What can hang from each mark
M: K U V W
V: M
Z: A
N: J Z
A: Z
P: J M
U: J
K: M
W: M Z
J: K N U V

Each row was made from one small tree. Brackets hold a mark, then the marks that hang from it, in alphabetical order. Every link used is in the known rows. Write each row's tree.
Known rows
(U (J N (V (M W)))): [ -6   3  -1   2 -27   2  -2   1  13 -12 -20 -18  -3  -8  -5  -3   7   8
   7  13   9  -2   0   0 -19 -20   6  -9   1 -10]
(K (M U)): [  5   0  -7  10 -10   5  -3  -1  -5   8  -3  -6   0  -5  -1  17  17   5
   7   2  10   5   0  -1   0  -3  -1  -3  -4   1]
(W (M K U) (Z A)): [ 10  -2 -20   8 -20  15  -3  -2   0   0  -3 -12  -1  -2   0  19  13  -4
  -5  -2  17  17  -9  -3  -1  -9  -1   9  -6  -2]
(U (J K)): [ -7   3   0   1  -4   5  -4  -7  -3   1  -6   4   1   1   7  -9  -3   0
  -8   8   7 -11  10   2 -13   0   1  -8   0  -6]
(W (M K U V) (Z A)): [ 21  -4 -15  10 -28  13  -6  -4   5  -2  -6 -12  -6   4  -1  17  14  -3
   0   5  21  13  -7   5   4 -18  -2   5   1  -8]
(V (M K (U J) (W (Z A)))): [ -2  -2 -16  12 -24  16  -4  -1   4  -4  -9 -31  -1 -13  -2  -4  24   3
  -3   1  19  16   1 -12 -12 -20 -12  10  -8  -1]
(K (M V)): [ 12  -8   4   5 -11   0  -2  -6   4  -2  -1   3  -4   4  -3  11   4   7
  11   9   4  -1   1   9   3  -6  -4  -4   3  -3]
(P (M (U J))): [ -8   8 -10  16 -11   9  -3  -1  -7   0  -5   1   1 -16   4   7  13   3
  -5   0  10   4   7  -4   3  -6  -6  -5  -2  -2]
(J (K M) N U V): [ -3   1  -1   4 -22   1 -12  -8   2 -12 -32  -8  -5 -16   2  19   4   4
   6  29  21 -13   3   8 -19 -11  40 -27  -6 -25]
(P (M K (U J) V W)): [  6  -2   2  21 -25  15 -10   3   0  -5  -7 -10   2 -20  -2   1  34   7
   1   7  19  -2   7   8  -7 -24  -4   8   7  -9]
(J K (N Z) U V): [ -6   8  -1  10 -22  -3 -12 -12   6 -18 -37 -13  -5 -21   3   2  -1  -5
   6  27  26 -15   3   4 -13 -17  41 -25  -3 -27]
(U (J (K M) N)): [ -6  -3  -5   3 -22   8  -3  -8  -2   7 -16   3   1  -8   5   7   3   7
  -5  17  13 -10   6   1 -19  -1  19 -12  -5  -3]
(Z A): [ 0 -1 -3 -1 -4  2 -1 -3  0 -3 -3 -5 -2  0  0  4 -4 -2 -3  0 -2  1  2 -4
 -2  0  0  2 -3 -4]
(K (M U V (W Z))): [ 16 -11  -8  16 -27   6  -4  -2   5 -12 -11 -12  -3 -12  -1   9  32   3
  14   4  25   8  -2   5  -7 -18  -7  -2   5   0]
(J V): [  4   6   3  -2  -5  -5  -3  -4   6 -14  -7  -6  -4   6  -3   4  -4   1
   5   6   1  -8   4   8   0  -9   5  -9   4 -10]
(U (J V)): [ -1   8   2  -1  -3  -1  -2  -6   3 -14  -7  -7  -3  12  -2   0  -2   3
   2   7   1  -7   5   5   1  -9  -4  -8   7 -12]
(J K N U (V M)): [-10  10   1   0 -23   1 -11  -3  10  -9 -34 -14  -8 -18   3   6  -7   2
   3  26  19  -9   5   2 -19 -17  38 -31  -8 -26]
(A Z): [ 2 13  4  2 -1  2 -1  2  9  1 -3 -7 -3 -1 -4  0 -7  4 -4 -3  4  5  4  1
  4 -9  2 -3  1  9]
(N (J V) Z): [  1   3   3  10  -6  -9   0 -11   3 -22  -8  -3  -6   0  -7  -4  -6   1
  17  11  10  -4   9   3   5  -4  -2 -15   1  -4]
(U (J (K M) (N (Z A)) V)): [ -5   0  -8  10 -32   1  -6 -23   8 -16 -27  -9  -6 -11   4   8  -5   1
   4  24  18 -14   7   2 -17 -11  21 -19  -6 -16]
(K (M V W)): [ 12 -16   9   7 -16   3  -3  -2   8  -9  -4   0   0  -5  -3   6  18   8
  14   8   8  -1  -2  10 -11 -12  -8   3   4  -2]
(P J (M W)): [ -6 -14  -6  10 -10   8   0   2  -1 -15   5   2  -3 -32   2   5  11  -3
   2 -11   4   8   4   4 -17  -6  -9   0  -5  -2]
(W (M U V) (Z A)): [ 18  -3 -15   9 -27   8  -3  -4   5  -8  -8  -5  -7   3   2  16   8  -5
   4   2  20  14  -8   2   4 -14  -8  -1   3 -10]
(W Z): [ -1  -2 -11   2  -6   0   2  -3   1 -10  -2  -4  -3  -7   1  -4   1  -4
   1  -3   7   7   2  -2   3  -1  -4  -5   0   6]
(K (M U V)): [ 17   0  -2  12 -17   3  -6  -3   2   6  -6  -7  -4   1  -2  16  19   6
  11   9  15   1   3   6   4 -11  -2  -5   2  -5]
(W (M K (U (J V))) (Z A)): [  9   4 -20   8 -23  13  -4  -7   2 -14  -9 -18  -6  10  -2  18   9   0
  -2   6  18  11  -3   2  -1 -19  -6   2   0 -15]
(P (J V) M): [ -4   0  -8   6  -9  -1  -2  -6   3 -22  -1  -1 -11 -20   0  11  -6  -2
   3  -4   1   0  12  10  -1  -9   1 -16  -3 -13]
(K (M (U J) V W)): [ 14  -7   2  17 -19  10  -7  -1   0   0  -8 -10   2  -1  -3   8  34  10
  11  10  18   2   0   4 -10 -19 -13   3   8  -6]
(U (J N)): [ -4   2  -6   2 -13   4   0   1  -2   5 -12  -6   0  -1  -1   0   3   4
  -6   8   5  -3   0  -4  -3  -4  12  -4   1  -4]

Write each row's tree
[ -6   2  -7  13 -11   2  -5  -3   0  -5 -24 -12  -2 -21  -2   2   6  -4
   7  17  19   2 -10  -8   0 -10  27  -8  -7 -14] | (J (N Z) U)
[ 13 -13  -8  12 -36   9 -10 -11   6 -12 -19 -12  -3 -18   7   9  25  -2
   6  11  29   0   9   5 -21 -16   3  -9   0  -8] | (J (K (M U V (W (Z A)))))
[ -8   2  -2   3 -14   5 -10   0  -3   2 -28  -5  -2 -19   6   3   3  -2
  -5  20  19 -10   3  -2 -17  -6  41 -15  -6 -19] | (J K N U)
[ -4   4   1  10 -11  -8   1 -11   9 -19  -8  -6  -9  -4  -6  -5 -14   4
  21  13   8   3   7  -1   3  -7  -7 -21  -7  -3] | (N (J (V M)) Z)
[ -8  12  -8   9 -24  -3   0 -12  14 -12 -21 -17  -7  -9  -3  -3  -8   5
  10  16  13  -2  -1  -3  -2 -17   8 -17  -5  -9] | (U (J (N Z) (V M)))
[ -9  -4 -11  16   0  12  -8   3  -6  -8  -3  -9  -8 -30  -2  10  10  -1
  -3   2   8   9   4   2  -1 -10  11  -2 -11 -17] | (P (J U) (M K))
[-11  -3 -10  13   1   9  -5   1  -8 -12  -4  -3  -9 -31   2  10   3  -2
   0   0   7  10   4  -1  -2  -6   4 -11 -10 -17] | (P (J U) M)
[ -4 -13  -2   6 -22   6 -11 -13   6 -34 -27 -15  -5 -19   3  12  12  -1
  10  20  23  -2   5   4 -29 -15  13 -17  -4 -23] | (J (K (M (W (Z A)))) U V)
[ -4   7  -8   7 -23  -1  -3 -14   9 -18 -23 -18  -6  -4  -3   1  -3  -1
   3  16  11  -7   1  -3  -3 -15  15 -10   0 -16] | (U (J (N (Z A)) V))
[ -1   4 -10   8 -28   6 -11 -10   5 -24 -24 -21  -3  -9   7  -3  18  -6
  -3   9  25  -6  14   1 -24 -20   2 -13   3 -16] | (M (U (J K V)) (W (Z A)))
[ -2   3   7   6   2  -3  -7   2  -6 -22 -16  -6  -7   1  -9   4  -2   4
  12  19   9  -1   8   2   1  -7  12 -19   0 -21] | (N (J U V))
[ 19   5   1   9 -14   5 -10   2   2   8  -7 -16  -2   2  -4   3  21   3
   1   8  15  -3   4   8   9 -18   9   4   6  -8] | (M K U V)
[  3  -1 -12  19 -31  14  -8  -3   1   3 -21 -33   5 -18  -4  -2  31  -1
  -3  10  24   1  -5 -10 -13 -22  14  14  -5  -6] | (M K (U (J (N (Z A)))) W)
[  3   5 -16  18 -33   3  -6 -17   4  -8 -26 -25  -4 -10  -4  19  13   2
   7  19  21  -3   0  -4  -2 -18  14 -13  -6 -14] | (K (M (U (J (N (Z A)) V))))
[ -1   1  -8  11 -29  15  -6   8   3  15 -16 -28   4 -16  -4  -2  28   9
  -2   7  19   4  -4  -9 -17 -20  10   6  -5  -2] | (V (M K (U (J N)) W))
[  7   5  -3   9 -30   8 -10   5   2  -3 -24 -30   2  -8  -6   5  34   6
  -1  13  21  -8   1   4 -14 -27  21   2   5 -14] | (M K (U (J N V)) W)
[ 11   9  -1  11 -12   4  -7  -2  -2   4  -9 -10  -3   8  -2  -1  16   5
   1   7  14  -2   5   2   9 -16  -3  -2   8 -10] | (M (U J) V)
[  7  -3  -8  10 -30  10 -10  -9   4 -15 -21 -16  -4 -10   7 -10  23  -4
  -4   9  28  -2  12   0 -18 -20   0  -6   6 -13] | (M (U (J K)) V (W (Z A)))
[ -2  -7   8   4 -17   4  -6 -11   5 -17 -13  -1   2  -3   3   6  10   7
   8  15  12 -12   8  11 -30 -11  -2  -9   2 -12] | (U (J (K (M W)) V))
[  7  11  -7  17 -34   2 -10 -12   4   4 -30 -11  -3 -12   6  -6  13  -2
   0  20  32 -13   8   3  -5 -19  22 -15   4 -13] | (M (U (J K (N Z))) V)
[  1  -3 -15  10 -24  12  -6   1   7  -4 -10 -31  -2 -20  -1  -1  23   0
   0  -2  18  16  -1 -10 -13 -17  -5   7 -10   1] | (V (M K U (W (Z A))))
[ -6   0  -4   6 -22  -1  -3 -11   5   2 -21  -1   0 -20   8  -5  -2  -7
  -1  13  18 -12   4   0 -13  -3  27 -13  -6  -2] | (J K (N Z))
[  3   2  -1   8 -16  10  -6   7   6  10  -4 -22   4 -14  -3   0  26   6
   5   1  13   7  -4  -4 -14 -17  -2  10  -6   2] | (V (M K U W))
[  5  11  -2   8 -14   1  -5   2   3  -1  -8 -18  -5   1 -10   4   7  10
  10  12  13   3  12   0   2 -13   5 -14  -7  -5] | (N (J (V (M K U))))
[  5  -4   0   5 -29   6  -6 -11   3   4 -20   4  -3  -4   3   5   4   8
  -1  22  17 -14   9   8 -13  -8  18 -16   2 -10] | (U (J (K (M V)) N))
[  0  -3  -2  18 -18  13  -8   8  -2   1  -3  -8   7 -30   1   7  32   3
  -1  -2  15   3   2   2 -13 -14   4   9  -3   2] | (P (M K U W))
[ -7  -5 -18  17 -22   3   1  -8   2  -8  -9  -3  -8 -41   2   6   1  -6
   2  -2  13   5   3  -1  -2  -6  13 -11 -12  -3] | (P (J (N Z)) M)
[ 14 -12   1   7 -19   4  -4   0  10 -14  -6 -15  -2  -8  -4  -9  22   0
   5   4  15   0   1   9  -5 -18  -2   9   8   0] | (M K V (W Z))
[ -3 -10  -6   8 -32   5 -10  -5   5 -27 -36 -15  -5 -28   3  12  17   1
  10  25  31  -7   1   7 -31 -17  34 -23  -4 -20] | (J (K (M (W Z))) N U V)
[ 18  -9   4  14 -22   6  -6  -1   4  -1  -9  -9   2  -7  -2  12  33   7
  14   8  18   1  -2   7  -9 -16  -5   3   5  -4] | (K (M U V W))
[ -9   0  -7  10 -20   4 -11 -11   1  -6 -33 -12  -4 -27   6   1  -1  -8
  -2  23  23  -7  -1  -8 -15 -10  38 -14 -12 -21] | (J K (N (Z A)) U)
[ 18  -5  -5  13 -25   7  -8   3   6  -6 -10 -23  -1 -11  -2  -4  35  -1
   4   3  26   3   1   7  -3 -24   3   7   7  -3] | (M K U V (W Z))
[  6   4 -10   9 -11  16  -4   2  -5  13   2  -4   4   9  -1  15  15   5
  -5   3  12   9 -10   0  -2 -11  -7  13  -1  -5] | (W (M K (U J)))
[ -8  -6  -8  14 -24   7  -9 -15  -1  -6 -30  -9  -4 -29   5  13   2  -1
   4  26  24  -4  -1  -7 -18  -6  33 -17 -16 -17] | (J (K M) (N (Z A)) U)
[  8  -3  -1   9 -12  10  -8   8  -1   6  -4 -19   6 -10  -2   2  33   2
   0   2  14   1  -4   0 -11 -15   5  15   1  -2] | (M K U W)
[  3   7  -9  17 -32   7  -6   1   0   1 -20  -5  -3 -20   1   8  18   5
  -3  11  20  -3   8   3   4 -17  14 -11   3 -10] | (P (M (U (J N)) V))
[ -2   2   2   6 -14  -6  -4 -18   4 -24 -16  -3  -8  -6   2  -5 -13  -5
   8  17  13 -13  20   3 -10  -3  10 -23  -6 -12] | (N (J K V) (Z A))
